Each row was made from one path, in order. Every step used is in the known rows, and no mark comes twice. Write each row's path.
Known rows:
K-P-X: .11	-.04	-.03	.04	.34	.01	.29	.06	-.03	.09	.13	-.07	.51	.01	.02	.09	-.03	-.22	.04	-.05	.08	-.21
P-K: .00	.03	-.19	-.10	-.37	-.10	.04	.01	-.06	-.04	.06	.03	.01	-.07	-.01	-.03	.39	.07	-.04	.03	.11	-.10
V-K-P: .01	.02	-.23	-.06	.20	.17	.21	-.06	-.06	-.04	.11	-.12	.02	-.04	-.06	.00	-.50	-.17	.09	.03	.22	-.19
X-K-T-V: .06	-.01	-.48	-.31	.34	.34	.09	-.10	-.16	.15	-.01	.14	.24	.11	.01	.03	.53	.41	.10	.04	.16	.14
X-T-V-L: -.03	.05	-.15	-.76	.05	.42	-.01	-.54	.06	.38	.05	.18	.21	-.18	.03	.08	.05	.32	-.04	.16	.02	.34
X-K: -.03	-.05	-.42	.01	-.02	-.11	.11	.03	.02	-.04	-.08	-.04	-.01	.02	-.04	-.02	.46	.05	-.04	.04	.11	-.05
V-X: -.05	.01	.18	-.18	-.05	.09	-.42	.00	-.02	.02	-.04	.07	-.28	-.08	-.03	.02	-.10	.30	.10	.10	-.01	.02
P-X-V-L: -.05	.02	-.14	-.09	-.09	.58	.05	-.39	.07	.36	.03	-.04	.59	-.03	.02	.09	.28	-.06	-.16	.27	.14	-.08
V-K-P-X-T: .03	-.03	-.39	-.73	.19	.10	.31	.09	.08	.12	.12	-.15	.52	-.18	.04	.04	-.64	-.19	.00	.01	.14	-.24
T-V-K: .00	.04	-.28	-.09	-.19	.46	.04	-.10	-.16	.08	.07	.03	.15	-.11	-.03	.13	-.42	.37	.19	.18	.07	.18
T-V: .05	.00	-.03	.06	.01	.39	.02	-.06	-.12	.14	.04	.11	.15	-.02	-.01	.13	.02	.37	.15	.07	-.05	.23
V-P-K-T: .02	.06	-.13	-.51	-.51	-.05	-.07	-.04	-.10	-.10	.12	.07	.06	-.11	.01	-.03	.32	.04	-.02	.07	.26	-.27
T-V-K-P: .07	.03	-.27	-.02	.21	.56	.23	-.13	-.18	.10	.15	-.02	.18	-.07	-.06	.11	-.48	.22	.23	.09	.14	.03
T-X-V-K: .01	.07	-.35	-.06	-.19	.59	-.10	.12	.11	.16	-.02	-.08	.32	-.01	-.05	.13	-.34	-.39	-.02	.28	.10	-.21
K-P-X-V: .08	-.07	-.10	.13	.34	.66	.28	.15	.02	.24	.06	-.18	.56	.05	.03	.05	.06	-.09	-.02	.04	.10	-.37
P-X-V-K: .00	-.01	-.37	-.06	-.26	.63	.12	.13	.02	.13	.02	-.19	.54	-.04	.01	.11	-.35	.05	-.01	.25	.15	-.27
X-V: -.01	-.01	-.07	.09	-.01	.65	-.01	.10	.04	.13	-.05	-.10	.04	.04	.00	-.03	.09	.12	-.04	.10	.02	-.16
K-P: .06	-.01	.00	.06	.39	.08	.19	-.02	-.04	.03	.09	-.06	.02	.02	-.02	-.02	-.06	-.15	.04	-.10	.08	-.16
X-T: -.02	-.02	-.12	-.67	.04	.02	.01	.08	.14	.07	-.04	-.02	.01	-.11	.07	-.07	-.15	.04	-.07	-.03	-.06	.00
T-P-X-V: .07	-.05	-.18	.19	.13	.55	.05	.31	.29	.06	.06	-.03	.73	.06	.02	.10	.09	.45	-.21	-.06	.19	-.13
P-K-T: .03	.07	-.17	-.45	-.02	-.04	.00	-.04	-.12	.01	.10	.10	.10	.07	.04	-.08	.44	.07	-.05	-.06	.23	-.13

Which path is each row?
.08	-.08	-.15	-.63	.38	.03	.30	.14	.11	.17	.09	-.10	.51	-.09	.09	.03	-.20	-.18	-.05	-.10	.02	-.21
K-P-X-T
-.03	-.01	.00	-.67	.21	.09	-.46	.25	.37	-.04	.00	.15	-.07	-.14	.00	-.02	-.29	.72	-.15	-.11	.11	.10
V-X-T-P
.10	.04	-.38	-.37	.29	.02	.05	.12	.15	-.12	.16	.09	.76	.08	.04	.10	-.42	.32	-.14	-.10	.39	-.05
V-K-T-P-X
.02	.04	-.05	.00	-.47	.51	-.20	.17	.17	.12	-.02	-.04	.28	-.12	-.05	.17	.01	-.39	-.01	.28	.03	-.32
T-X-V-P
.05	.04	-.23	.05	-.16	-.11	-.02	.18	.18	-.18	.13	.11	.20	-.03	-.03	-.01	.39	.48	-.22	-.17	.28	-.03
T-P-K
.07	-.06	-.21	-.64	.02	.33	.15	.10	.03	.30	.03	.08	.66	-.16	.09	.18	-.12	.35	.07	.04	-.11	.17
P-X-T-V
.03	-.04	-.01	-.08	-.53	-.09	.06	.07	.01	-.03	.06	-.04	.45	-.17	.01	.16	-.10	-.10	.03	.17	.04	-.20
V-P-X
-.02	.03	-.12	-.15	-.83	-.10	-.03	.02	-.05	-.14	.09	.01	-.03	-.24	-.04	.02	.30	.06	.01	.15	.16	-.23
V-P-K
.02	.14	-.23	-.55	-.03	.35	-.03	-.68	-.21	.29	.17	.31	.30	-.02	.01	.05	.63	.34	-.02	.14	.28	.21
P-K-T-V-L
.08	.10	-.28	-.40	-.01	.48	-.13	.11	.03	.24	.05	.07	.42	.12	.03	.04	.54	-.30	-.12	.10	.20	-.30
P-K-T-X-V
.06	.04	-.02	-.38	-.12	.44	-.08	-.13	-.14	.07	.11	.16	.21	-.06	.02	.12	-.05	.35	.18	.12	.10	.05
K-T-V-P
.09	.07	-.12	-.29	.35	.58	-.17	.08	.08	.26	.00	.05	.41	.19	.03	.06	.14	-.38	-.06	.08	.09	-.21
K-T-X-V
-.01	.02	.16	-.14	-.03	.48	-.38	-.05	-.13	.17	.00	.17	-.11	-.11	-.03	.13	-.08	.66	.24	.17	-.06	.23
T-V-X
.08	.03	-.07	-.23	.53	.04	-.09	.10	.17	-.10	.10	.16	.29	.17	.03	-.03	.01	.40	-.19	-.27	.26	.05
K-T-P
.00	-.01	-.43	-.36	.32	-.04	.07	-.06	-.04	.00	-.03	.03	.08	.15	.01	-.07	.48	.05	-.04	-.03	.20	-.08
X-K-T
-.07	-.01	.06	-.82	.00	.11	-.39	.10	.13	.10	-.05	.06	-.26	-.18	.04	-.04	-.26	.33	.02	.08	-.06	.01
V-X-T
-.05	-.01	-.27	-.54	.28	.04	-.35	-.04	-.06	.03	-.07	.10	-.19	.06	-.02	-.05	.39	.32	.05	.07	.20	-.07
V-X-K-T
.06	.07	-.08	-.37	-.12	.56	-.24	.10	.09	.15	.01	.02	.37	.02	.01	.11	.03	-.39	-.03	.21	.14	-.34
K-T-X-V-P
.08	-.02	-.09	.10	.14	-.09	.06	.23	.26	-.09	.11	.08	.69	.03	.01	.13	.00	.34	-.17	-.16	.17	.02
T-P-X
